Each row was made from one path, in order. Every step used is in the known rows, and no mark comes twice. Write each row's path.
Known rows
nizin/kemad: [  1  -7   5  -4  11  -8  -6  -4   1   4   3  12   0  -2  -5  -1   6 -41
  -8  -5   1   7  -3  -7   9   1]
bava/gugu: [  2  12   0  -8  -3   0   2  -1   2  -4  -5   3  -2  -4   2  -8  -4  13
  -8   3   1 -16  -8   7  -4   2]
feli/bami: [-16   9   5  -8   3  -3  -7  10  -6   5  -9  -3   2   1   3   4   0   2
   8  -1  -3   6  -8  -9  -1   0]
nizin/kemad/gafep/feli/bami: [-14  13   7  -3   6 -16  -7  -6  -3   6  -8  21  -1  -4  -1  -2   0 -37
  -2  -8   5  25 -12 -16  12   4]
gafep/feli/bami/tade: [-25  22  -1  -3  -2  -4 -13   5 -17 -14  -9 -12  -2   2   8 -16   6 -45
  16   0   0   3 -16 -12  12  -4]
feli/bami/tade: [-18  22   4  -7   3  -3 -10   6 -17  -5  -8 -24   5   7   5  -1   8 -33
  10  -2  -4  -4 -17 -12   7  -4]
zolav/tade/gugu/mame/buteb/kemad/gafep: [ 25  37  15  14   8   7  24 -13  -4   4   0   4   0  10  23 -11   4  18
  -9  -5   8 -22 -15 -21   7   1]
gafep/feli: [ -7  -1  -5   5  -7   1  -3   0  -1  -8  -1  13  -8  -4   3 -16  -2 -19
   5   1   4   5   0  -1   6   0]
bami/tade/gugu: [-10  14   0  -1   2   5   0 -10 -16  -3  -7  12   9   8   1 -20  11 -28
  -5   3   2 -13 -18 -11   5  -7]
zolav/tade/gugu/mame/gafep/feli: [ -3  22   6   5 -26   7  -3   4 -10 -14 -10  21   3  10  29 -40   1   9
  10   9  11 -12 -17 -20   7   8]
bava/gugu/tade: [  2  21  -2  -2  -4   3  11 -15  -6 -12 -14 -27  -1 -10  11 -11   5  12
  -3  -5   2 -21 -19   1   1   3]
nizin/kemad/gafep/padu: [ 20  -1   9   5  12 -14   0  18   8  12  -3   7   8   4 -14  -2   4 -36
 -12   2   1  22  -2 -10  13   5]
buteb/kemad/gugu/tade: [  5  19  -2   7   6   7  22 -18  -7   3  -8 -24  -9  -5   5   4  14  54
  -2  -4  10 -10 -15 -14  16  -3]
nizin/bava/gugu: [ 11   9  13 -13 -12  -3   1  -5   2  -6  -2  25   4 -11  -3 -10  -3 -13
 -12  -2   2 -14  -8   2  -4  -2]
gugu/tade/zolav: [ -3  12  -8   9  -9  10  11 -30  -7  -5  -9 -33 -10   3   6  -4   6  -4
   6 -12  -4 -25  -7 -11   4   0]
zolav/tade/gugu: [ -5   8   2  -1 -10   6   4  -4 -11  -2 -10  33  12  14  12 -14   4  17
  -7   2   5 -13 -14 -10  -1  -3]
gafep/feli/bami/tade/gugu/mame: [-28  27  10  -3  -7   4 -16  -6 -21  -7 -13  26  -6  13  13 -40  10 -51
  11   6   2  -8 -31 -30  11   1]
zolav/tade/gugu/mame/buteb: [ 13  23  12   5  -1   9   6   6  -6  -1  -4  14   1  11  20 -26   6  -5
  -3  -4   2 -27 -19 -18  -7   4]
gugu/tade: [ -1   9  -3   6  -1   3   8 -12  -8  -9  -8 -33   0  -4   7  -3   9  -4
   3  -6   1  -4 -12  -5   5   2]
mame/gugu/tade/zolav: [  2  19 -11  -2  -8   8  14 -23  -8  -1 -19 -32 -13   3  13  -9   7  37
  14  -8   0 -33  -7  -6   2   1]
bava/gugu/tade/zolav: [  0  23  -7   1 -12  11  14 -29  -6  -7 -13 -27 -12   2   9 -11   3  12
  -1  -9  -2 -43 -14  -4   0   2]
bami/tade: [ -2  14  -2   2   2   0  -2  -3 -12 -11  -1 -23   4   6   3  -5   8 -34
   2   0  -1  -9  -8  -3  10  -3]
nizin/vepag: [ -9   3  -2   0   1   6  -9  -9   1  12  -3  -5  -1 -14   0  14  -3 -31
   4  -4   2  -5  -8  -4 -10   3]
buteb/kemad/gafep/feli/bami/tade/zolav: [-16  37  -4   8   0   3   8 -28 -14  -2  -6 -20 -14  10   9  -2   4 -23
  13  -7   2 -11  -9 -19  26  -8]
nizin/bava/gugu/mame: [ 14  14  22 -12 -18  -1  -5 -14   1  -9   1  22  -5  -2   4 -21  -3 -23
 -13   1   2 -20 -13  -7  -3   7]
buteb/kemad/gugu/tade/zolav: [  3  22  -7  10   0  14  25 -33  -6   8  -9 -23 -18   4   4   3  13  60
  -1 -10   6 -30  -9 -19  16  -4]

Which path is each row?
[ 18  29  -6  16  13  15  32 -19   1  12  -4 -44 -20  -7   3   0  14  47
   4 -19   1 -40  -9 -17   9  -6]  mame/buteb/kemad/gugu/tade/zolav
[  4  17  -6  -4  -2   1  12  -7  -9  -4 -18 -34  -3  -4  13  -9   8  31
  11  -2   5 -10 -13  -2   3   2]  mame/gugu/tade
[ 15  39   9  19  14   6  17 -18  -6  -2   2  -3  -9   2  11 -34  10 -41
   0  -4   9 -16 -19 -23  19  -4]  bami/tade/gugu/mame/buteb/kemad/gafep/feli
[-33  22   2  -4  -4   2 -12   0 -20  -5 -15  27   2   5   4 -31  10 -40
  10   3   4  -1 -26 -19  10  -8]  gafep/feli/bami/tade/gugu
[ 23  15  13   9  17   7   8   3  11   3  11 -23 -17  -4  13  -9   4 -11
   6  -5   0 -14   0 -10   9   0]  gugu/mame/buteb/kemad
[ 19  23   8   5   8   1   9   9   4  11   1 -12 -10  -3   1 -11   2  25
  -6  -6   1 -21 -12 -15  -9   9]  kemad/gugu/mame/buteb
[ 30  26  13  15  20   1  19  -9   9   7   8 -29 -12  -2   9   2   0  -3
  -2  -8   3  -9  -2 -11   8   4]  gugu/mame/buteb/kemad/gafep
[-18  34   0   3  -2 -10  -2  -8 -20  -9 -11 -16   3   3   6  -6   1 -38
   8  -3   3   9 -18 -13  11   1]  kemad/gafep/feli/bami/tade
[-12  46   8   0  -3   1  -5   7 -14  -4  -8 -32 -11   1  20 -21   9  22
  18   6  11  -7 -22 -29  26   3]  buteb/kemad/gugu/mame/gafep/feli/bami/tade
[ -7  28   4   6 -13   5  -8  -2 -13 -14  -8   0   1   5  17 -46   7 -33
  11  10   8 -12 -22 -21  13   3]  bami/tade/gugu/mame/gafep/feli
[-27  32   1  -4  -7   0 -10  14 -17  -3 -18  -2   9  -2  15 -32   8 -19
  21   5   5   0 -24 -21  11  -4]  mame/gafep/feli/bami/tade/gugu
[  0  35  17  10  14   3  11  -4   1  14  -5  21 -13  -4  11 -24   2  -5
   6  -4   7  -4 -18 -28  10   0]  tade/gugu/mame/buteb/kemad/gafep/feli/bami
[ 16  15  15   7  17  13  10  -3   8  11   5  12 -13  -2  10 -22   8  -4
  -1  -2   3 -19  -9 -20   6  -4]  tade/gugu/mame/buteb/kemad
[ 22  41  13  15  19   6  19 -19  -7   6   3 -18  -2   3  11 -17  11 -28
  -6  -5   5 -23 -20 -23  13  -3]  bami/tade/gugu/mame/buteb/kemad/gafep
[-10  37  14   5  15  10  -4   2  -8  -1  -4  -1 -15  -2  17 -38  14 -51
  15  -2   2 -14 -25 -31  18  -7]  gafep/feli/bami/tade/gugu/mame/buteb/kemad
[  9  14   9   2   4   6  10 -12   0   8   3   7 -17   9   3  -2   6  49
  -8   4   8 -12  -8 -17  13   3]  buteb/kemad/gugu/mame
[  1  11  -5  10  -6  -6  10 -13  -2  -5  -4  10  -1  -2   1  -7  -6   1
  -1  -1   7  10  -2  -1   5   3]  kemad/gafep/feli
[ 24  19  12   6   0   3   4  36   9  12  -3 -20  -7   6   5 -16   6  56
   5  16   8  -2  -3 -19  19   6]  buteb/kemad/gugu/mame/gafep/padu
[  4  51  18   6  23   3  11  -9 -10  11  -5 -17  -1   7  15 -14  11 -27
   0  -6   2 -17 -27 -30  12  -3]  feli/bami/tade/gugu/mame/buteb/kemad/gafep
[-22  39  11   3  -6  -2  -5 -18 -23  -5 -16  17   0  17  10 -30   5 -37
   2   4   6  -2 -32 -30  10   5]  kemad/gafep/feli/bami/tade/gugu/mame
[ 18  25  12  18  11   7  18 -14   6   9   2  19 -14  -5  10 -29   3  -7
  -1  -3  10  -8 -10 -20  11   0]  tade/gugu/mame/buteb/kemad/gafep/feli
[-19  38   3   2 -18   5 -15  -3 -13 -12 -10 -38 -13  12  22 -27   3 -32
  28  -1  -3 -24 -15 -27  15   7]  gugu/mame/gafep/feli/bami/tade/zolav
[-23  22  12  -3 -14   3 -14  10  -5   3 -15  22  -3   1  17 -37   0   6
  19   9   6   3 -21 -26   4   7]  tade/gugu/mame/gafep/feli/bami
[ -7  48  13   9   7  -2   2  -4 -15   1 -11  -1  -1   3  12 -34   6 -51
   5  -6   3 -11 -33 -29   2   4]  kemad/gafep/feli/bami/tade/gugu/mame/buteb
[ 25  24   9  19  11   1  16  -8   8  -1   8 -16 -19  -8  12 -14  -2 -11
   4  -5   6  -4  -1 -12  14   4]  gugu/mame/buteb/kemad/gafep/feli
[-20  31  -1  -3  -7  -5 -13  20 -13 -13 -12 -35   5  -7  16 -18   4 -24
  25   3   2   3 -14 -12  13   0]  mame/gafep/feli/bami/tade
[  5  48  12  12  14  -2   6  -2  -8  -4  -1 -40 -14  -2  17 -14   6 -44
  13  -8   2  -6 -18 -22  21   1]  gugu/mame/buteb/kemad/gafep/feli/bami/tade
[  6  34  15  11  13  -1   8   0   4   7   0 -14 -18  -7  15 -10  -1 -12
  13  -7   3   2  -8 -20  11   4]  gugu/mame/buteb/kemad/gafep/feli/bami
[ -5  43   6   9  20   1  14   0 -11   5  -7  -3   0  -8   8 -21  10 -33
   9  -7   7  -3 -23 -21  17 -11]  mame/buteb/kemad/gafep/feli/bami/tade/gugu
[ 18  14  11   7   8   3   1   8   7   2   6 -20  -9  -2   7 -12   1 -20
   3  -7  -5 -15  -5 -10  -6   7]  gugu/mame/buteb
